What can hang from each mark
Z_756: Z_91 Z_599 Z_657
Z_91: Z_452
Z_103: Z_756
Z_657: Z_452 Z_756
Z_555: Z_452
Z_218: Z_144 Z_366
Z_366: Z_218
Z_599: Z_756
Z_144: Z_452
Z_452: Z_91 Z_657
Z_771: Z_33 Z_452
Z_33: Z_771

Each row was made from one small tree. Brackets hold a mark, then the marks that hang from it, in the order of their numbers. Every link used is in the known rows. Write each row's tree.
Known rows
(Z_452 Z_657): [-0.18 -0.58  0.03  0.65 -1.07  0.56 -1.16 -1.15 -0.33  0.02 -0.87  0.67
 -0.41 -0.29  0.92  0.52  2.06 -0.21 -0.42  1.43 -0.31 -0.44 -0.23]
(Z_218 (Z_144 (Z_452 Z_91))): [ 0.04  0.01  0.45  0.26  0.01  0.82  0.43 -0.26 -0.08  0.87 -1.19  0.73
 -0.22  0.22  1.06  0.43  2.42 -0.42 -1.03  1.94 -0.12  0.77 -0.07]
(Z_91 Z_452): [-0.26  0.16  1.28  0.66 -1.32  0.82 -0.17 -0.83  0.25  0.71 -1.18  0.59
 -1.03  0.33  0.78  0.60 -0.67 -0.13  0.51  1.08 -0.33  0.33 -0.68]
(Z_756 Z_91 Z_599 Z_657): [-0.55  0.52  0.51 -2.17 -0.34  0.11  1.37 -1.19  0.23  0.77  0.06 -0.49
 -1.86 -0.67  1.32 -0.04 -3.90  0.64 -1.45 -0.60 -0.06  0.31 -1.57]
(Z_452 Z_91 (Z_657 Z_756)): [-0.69 -0.70 -0.26  0.86 -1.17 -0.08 -1.45 -0.95  0.83  0.29 -1.07  0.46
  0.79 -0.35  1.47  0.10  0.55  0.14 -0.59  0.74 -0.20 -1.01 -0.23]
(Z_218 (Z_144 (Z_452 Z_91 Z_657)) Z_366): [-0.05 -0.91  0.37  1.08  1.00  0.63 -0.89 -1.08 -1.79  0.71 -0.49  0.71
  0.29 -0.04  0.48  0.13  3.50 -0.62 -2.12  2.65  0.43  0.52 -0.08]
(Z_33 (Z_771 (Z_452 Z_91 (Z_657 (Z_756 Z_599))))): [-1.43 -0.57  0.35  0.03 -0.40 -1.09 -0.53 -1.54  0.16 -0.31 -1.02 -0.79
  1.31 -0.82  0.86  0.00 -2.24  0.91 -0.58 -0.61 -0.37  0.76 -0.65]
(Z_103 (Z_756 Z_91 Z_599)): [-0.33 -0.27  0.45 -1.26 -1.03  0.35  0.84 -1.19 -0.34  1.28 -1.61 -0.02
 -1.74 -0.89  1.20  0.12 -2.06  0.87 -1.07 -0.35  0.38  0.48 -1.23]
(Z_144 (Z_452 Z_91)): [ 0.46 -0.38  0.03  0.57 -0.46  0.32  0.15  0.22  0.16  0.70 -1.54  0.23
 -0.27  0.45  1.33  0.51  3.16  0.02 -0.06  0.81 -0.15 -0.08  0.16]
(Z_218 (Z_144 (Z_452 Z_91 (Z_657 (Z_756 Z_599)))) Z_366): [-0.60 -0.07  0.59  0.08  1.56 -0.13 -0.40 -1.60 -1.28  0.66 -0.51 -0.22
  0.36 -0.39  1.22  0.12  0.17 -0.07 -2.73  2.36  0.63 -0.17 -0.95]
(Z_103 (Z_756 Z_91 (Z_657 Z_452))): [-0.61  0.24  0.21 -1.23 -0.48 -0.22  0.38 -1.16  0.63  0.67 -1.40 -0.17
 -1.28 -1.24  1.29  0.03 -3.64  1.36 -0.74 -0.11 -0.09 -1.65 -1.66]
(Z_366 (Z_218 (Z_144 (Z_452 Z_91 Z_657)))): [ 0.52 -0.67 -0.44  0.94 -1.30  0.20 -0.92 -0.40 -0.87 -0.18 -1.23  0.72
  0.52 -0.05  0.25  0.06  2.55 -0.72 -1.13  2.97 -0.11 -0.65  0.12]
(Z_103 (Z_756 Z_657)): [-0.35 -0.25  0.02 -0.66 -0.07  0.73  0.32 -0.94 -0.42  0.78 -2.43  0.10
 -1.48 -0.86  1.37  0.06 -0.87  0.29 -0.55  0.64 -0.18 -0.25 -1.13]
(Z_555 (Z_452 Z_91 (Z_657 Z_756))): [-0.72 -0.34  0.33  0.93 -0.82  0.10 -1.70 -0.61 -0.31  0.37 -0.59  0.86
  0.72  0.13  1.32  0.10  1.12  0.51 -0.54  0.07 -0.49 -1.31 -0.11]
(Z_144 Z_452): [ 0.47  0.12  0.33  0.21 -0.11  0.48  0.42 -0.08  0.10  0.29 -1.47  0.17
 -1.12  0.46  1.44  0.78  3.26 -0.08  0.12  1.84 -0.31 -0.32 -0.39]
(Z_452 Z_91 (Z_657 (Z_756 Z_599))): [-0.72 -0.21  0.03 -0.03 -1.15 -0.31 -0.94 -1.49  0.32  0.45 -0.87 -0.20
  0.51 -0.54  1.49  0.23 -1.14  0.38 -1.16  0.02  0.04 -0.73 -0.53]
(Z_33 Z_771): [-0.23  0.23  0.65 -0.52 -0.28  0.71  0.06 -0.88  1.69  0.27 -1.05  0.49
  0.03 -0.18  0.90  0.50  2.76  0.14 -0.05  1.15 -0.54  1.38 -0.64]
(Z_555 Z_452): [-0.21  0.41  1.21  0.35 -0.47  1.06 -0.31 -0.30 -0.77  0.72 -0.92  1.29
 -1.25  0.59  1.15  0.48  3.02  0.24  0.16  0.81 -0.61  0.19 -0.40]
(Z_657 Z_452 (Z_756 Z_599)): [-0.89  1.67  0.92 -0.75 -0.60 -0.46 -0.13 -1.69  1.31  0.51 -1.17 -0.22
 -0.75 -0.38  2.02  0.85 -2.23  1.01 -0.43  1.19 -0.29 -1.48 -1.69]
(Z_599 Z_756): [-0.13  0.46  0.28  0.69 -0.74  0.48 -0.33 -0.69 -1.24  0.44 -1.51  0.39
 -1.32  0.21  1.61  0.65  2.74  0.14  0.32  1.57 -0.23 -0.38 -0.94]
(Z_756 Z_91 Z_599 (Z_657 Z_452)): [-0.63  1.35  0.66 -2.13 -0.37 -0.44  0.90 -1.54  0.74  0.55  0.26 -0.65
 -1.55 -0.86  1.38  0.27 -5.17  1.26 -1.26 -0.48 -0.21 -0.98 -1.90]
(Z_771 Z_33 Z_452): [-1.43 -0.88  0.68  1.68 -0.82  0.37 -0.13 -0.62 -1.67 -0.27 -2.27  0.01
 -1.89 -0.33  0.78  0.24  1.12  0.68  0.81  1.28 -0.48  2.53 -0.56]

Write each row's tree
[-0.11 -0.53 -0.40  0.86 -0.54 -0.38 -1.04 -0.32  0.39 -0.09 -1.31 -0.35
  0.93 -0.01  1.62  0.41  1.37  0.22 -0.57  1.07 -0.19 -1.72 -0.07] => (Z_144 (Z_452 Z_91 (Z_657 Z_756)))
[-0.82  0.74  0.76 -1.44 -0.90 -0.28  0.79 -1.19  1.15  0.87 -0.59 -0.26
 -1.20 -0.38  1.84  0.24 -3.00  0.82 -1.06  0.14  0.00 -0.20 -1.65] => (Z_657 (Z_756 Z_91 Z_599))
[-0.69  0.15  0.90 -0.95  1.60 -0.34  0.14 -1.68 -1.03  0.35  0.45 -0.46
 -0.60 -0.57  1.29  0.11 -1.78  0.31 -3.12  2.51  0.63 -0.46 -1.73] => (Z_218 (Z_144 (Z_452 (Z_657 (Z_756 Z_91 Z_599)))) Z_366)
[-0.22 -0.31  0.40  0.89 -1.61 -0.18 -1.20 -1.00 -1.65 -0.12  0.02 -0.25
 -0.46 -0.14  0.72  0.27 -1.80  0.57 -0.13  0.39 -0.02 -1.40 -1.02] => (Z_599 (Z_756 (Z_91 (Z_452 Z_657))))
[ 0.39 -0.06  0.11  0.55 -1.08  0.50  0.26 -0.06 -0.22  0.39 -1.78  0.95
 -0.27  0.28  0.55  0.05  2.72 -0.54 -0.58  3.05 -0.15  0.16 -0.20] => (Z_366 (Z_218 (Z_144 (Z_452 Z_91))))
[-0.74 -0.12  0.77  0.96 -1.25 -0.06 -1.38 -1.22  0.34 -0.12 -0.86 -0.07
  0.15 -0.12  1.08  0.41 -2.18  0.09 -0.11  1.40 -0.37 -1.51 -0.93] => (Z_91 (Z_452 (Z_657 Z_756)))
[-0.03  0.17 -0.18  0.05 -0.95 -0.62 -0.46 -0.98 -0.49 -0.22 -1.29 -0.20
  0.54 -0.34  0.93  0.01 -0.75 -0.21 -1.79  2.57  0.03 -1.32 -0.79] => (Z_366 (Z_218 (Z_144 (Z_452 Z_91 (Z_657 (Z_756 Z_599))))))
[-0.54  0.61  0.28 -0.28 -0.66  0.07 -0.16 -0.90  1.22  0.66 -0.85  0.31
 -0.25 -0.48  1.36  0.26 -1.54  0.66 -0.32 -0.09 -0.42 -0.99 -0.76] => (Z_756 (Z_657 (Z_452 Z_91)))
[-0.14  0.15  1.20  0.33  1.72  1.00  0.40 -0.95 -1.30  0.93 -0.92  0.93
 -1.35  0.32  0.98  0.43  3.57 -0.58 -1.57  3.77  0.28  1.10 -0.88] => (Z_218 (Z_144 Z_452) Z_366)
[-0.44  0.98 -0.10  0.25 -0.48 -0.32 -0.41 -0.95 -0.38  0.38 -1.12 -0.18
 -0.33 -0.38  1.73  0.35 -0.94  0.93 -0.05  0.16 -0.31 -1.86 -1.21] => (Z_599 (Z_756 (Z_657 (Z_452 Z_91))))
[-0.93  0.79  1.54 -0.95 -1.13 -0.32  0.69 -1.22  0.94  0.89 -0.35 -0.55
 -1.09 -0.14  1.44  0.21 -5.94  0.89 -0.61  0.03  0.01 -0.45 -1.78] => (Z_657 (Z_756 (Z_91 Z_452) Z_599))
[-0.42  0.50 -0.02 -0.99 -0.26 -0.01  0.63 -0.62 -0.74  0.31 -0.40 -0.37
 -1.69 -0.41  1.62  0.07 -1.51  0.71 -0.55  0.12 -0.17 -0.92 -1.68] => (Z_599 (Z_756 Z_91 Z_657))
[-0.77  0.39  0.95  0.08 -1.03 -0.15 -0.87 -1.78  0.00  0.11 -0.59 -0.63
 -0.20 -0.35  1.16  0.44 -3.89  0.22 -0.62  0.83 -0.16 -1.27 -1.18] => (Z_91 (Z_452 (Z_657 (Z_756 Z_599))))
[ 0.48 -0.24 -0.20  0.57 -0.84  0.31 -0.74 -0.55 -1.11 -0.57 -1.16  0.72
 -0.30 -0.03  0.32  0.31  2.66 -0.77 -1.09  4.07 -0.29 -0.98 -0.39] => (Z_366 (Z_218 (Z_144 (Z_452 Z_657))))
[-0.45  1.43  0.21 -0.18 -0.05 -0.21 -0.24 -1.09 -0.55 -0.01 -0.97 -0.25
 -1.13 -0.33  1.86  0.66 -0.72  0.89  0.06  1.14 -0.51 -2.16 -1.67] => (Z_599 (Z_756 (Z_657 Z_452)))
[-0.58  0.13  1.05 -1.66 -0.67  0.17  1.28 -1.35 -0.49  1.04 -1.16 -1.02
 -1.88 -1.01  0.86 -0.22 -7.22  1.01 -1.14 -1.14  0.27 -0.22 -1.83] => (Z_103 (Z_756 (Z_91 Z_452) Z_599 Z_657))
[-0.11  0.18  0.12 -1.09 -0.21 -0.82  0.05 -0.87  0.08 -0.19 -0.06 -1.14
 -0.42 -0.48  1.72  0.44 -2.04  0.79 -1.55  0.56  0.10 -1.76 -1.19] => (Z_144 (Z_452 (Z_657 (Z_756 Z_91 Z_599))))
[-0.32 -0.77  0.77 -0.33 -1.60 -0.01 -0.45 -1.59 -1.24  0.63 -0.99 -0.66
 -0.86 -1.01  0.40  0.05 -4.77  0.73 -1.09 -0.61  0.41 -0.60 -1.05] => (Z_103 (Z_756 (Z_91 (Z_452 Z_657)) Z_599))
[ 0.00  0.00 -0.12  0.45  0.02 -0.28 -0.85 -0.48  0.05 -0.46 -1.19 -0.39
  0.10 -0.01  1.71  0.65  1.70  0.08 -0.51  2.15 -0.35 -2.03 -0.60] => (Z_144 (Z_452 (Z_657 Z_756)))
[-0.77  0.24  0.36 -1.05 -1.01 -0.60 -0.36 -1.56  0.50  0.19  0.12 -0.40
 -0.46 -0.76  1.54  0.20 -3.13  0.82 -1.56  0.17  0.05 -1.00 -1.31] => (Z_452 (Z_657 (Z_756 Z_91 Z_599)))
[-0.53 -0.55  0.48  0.94  1.35  0.05 -0.95 -1.10 -0.85  0.50 -0.75  0.31
  0.65 -0.11  1.20  0.07  1.95 -0.29 -2.16  2.98  0.42 -0.36 -0.57] => (Z_218 (Z_144 (Z_452 Z_91 (Z_657 Z_756))) Z_366)
[-0.55  0.23  1.04 -0.88 -0.82  0.21  0.74 -0.71  0.47  0.61  0.02 -0.23
 -1.46 -0.26  0.87 -0.05 -5.13  0.45 -0.42 -0.22 -0.26 -0.22 -1.45] => (Z_756 (Z_91 Z_452) Z_657)
[-0.53  1.23  0.12 -0.78 -0.31 -0.53  0.14 -0.98 -0.18  0.13 -0.21 -0.50
 -1.34 -0.56  1.72  0.27 -2.78  1.34 -0.39  0.30 -0.31 -2.16 -1.96] => (Z_599 (Z_756 Z_91 (Z_657 Z_452)))
[-1.40 -0.61  0.44  0.54 -0.03 -0.79 -0.89 -1.26  0.31 -0.84 -1.25 -0.22
  0.83 -0.68  0.93  0.19 -0.10  0.65  0.04  1.10 -0.78  0.22 -0.81] => (Z_33 (Z_771 (Z_452 (Z_657 Z_756))))
[-0.93 -0.99  0.40  0.66 -0.38 -0.18 -0.77 -1.11 -0.55 -0.75 -0.94  0.10
  0.41 -0.52  0.29  0.26  1.35  0.33  0.03  0.71 -0.72  1.19 -0.30] => (Z_33 (Z_771 (Z_452 Z_657)))
[-0.06 -0.41  0.61  0.80  1.62  0.76 -0.74 -1.24 -1.91  0.33 -0.44  0.55
 -0.54 -0.09  0.61  0.38  3.48 -0.68 -2.03  3.70  0.30  0.28 -0.55] => (Z_218 (Z_144 (Z_452 Z_657)) Z_366)
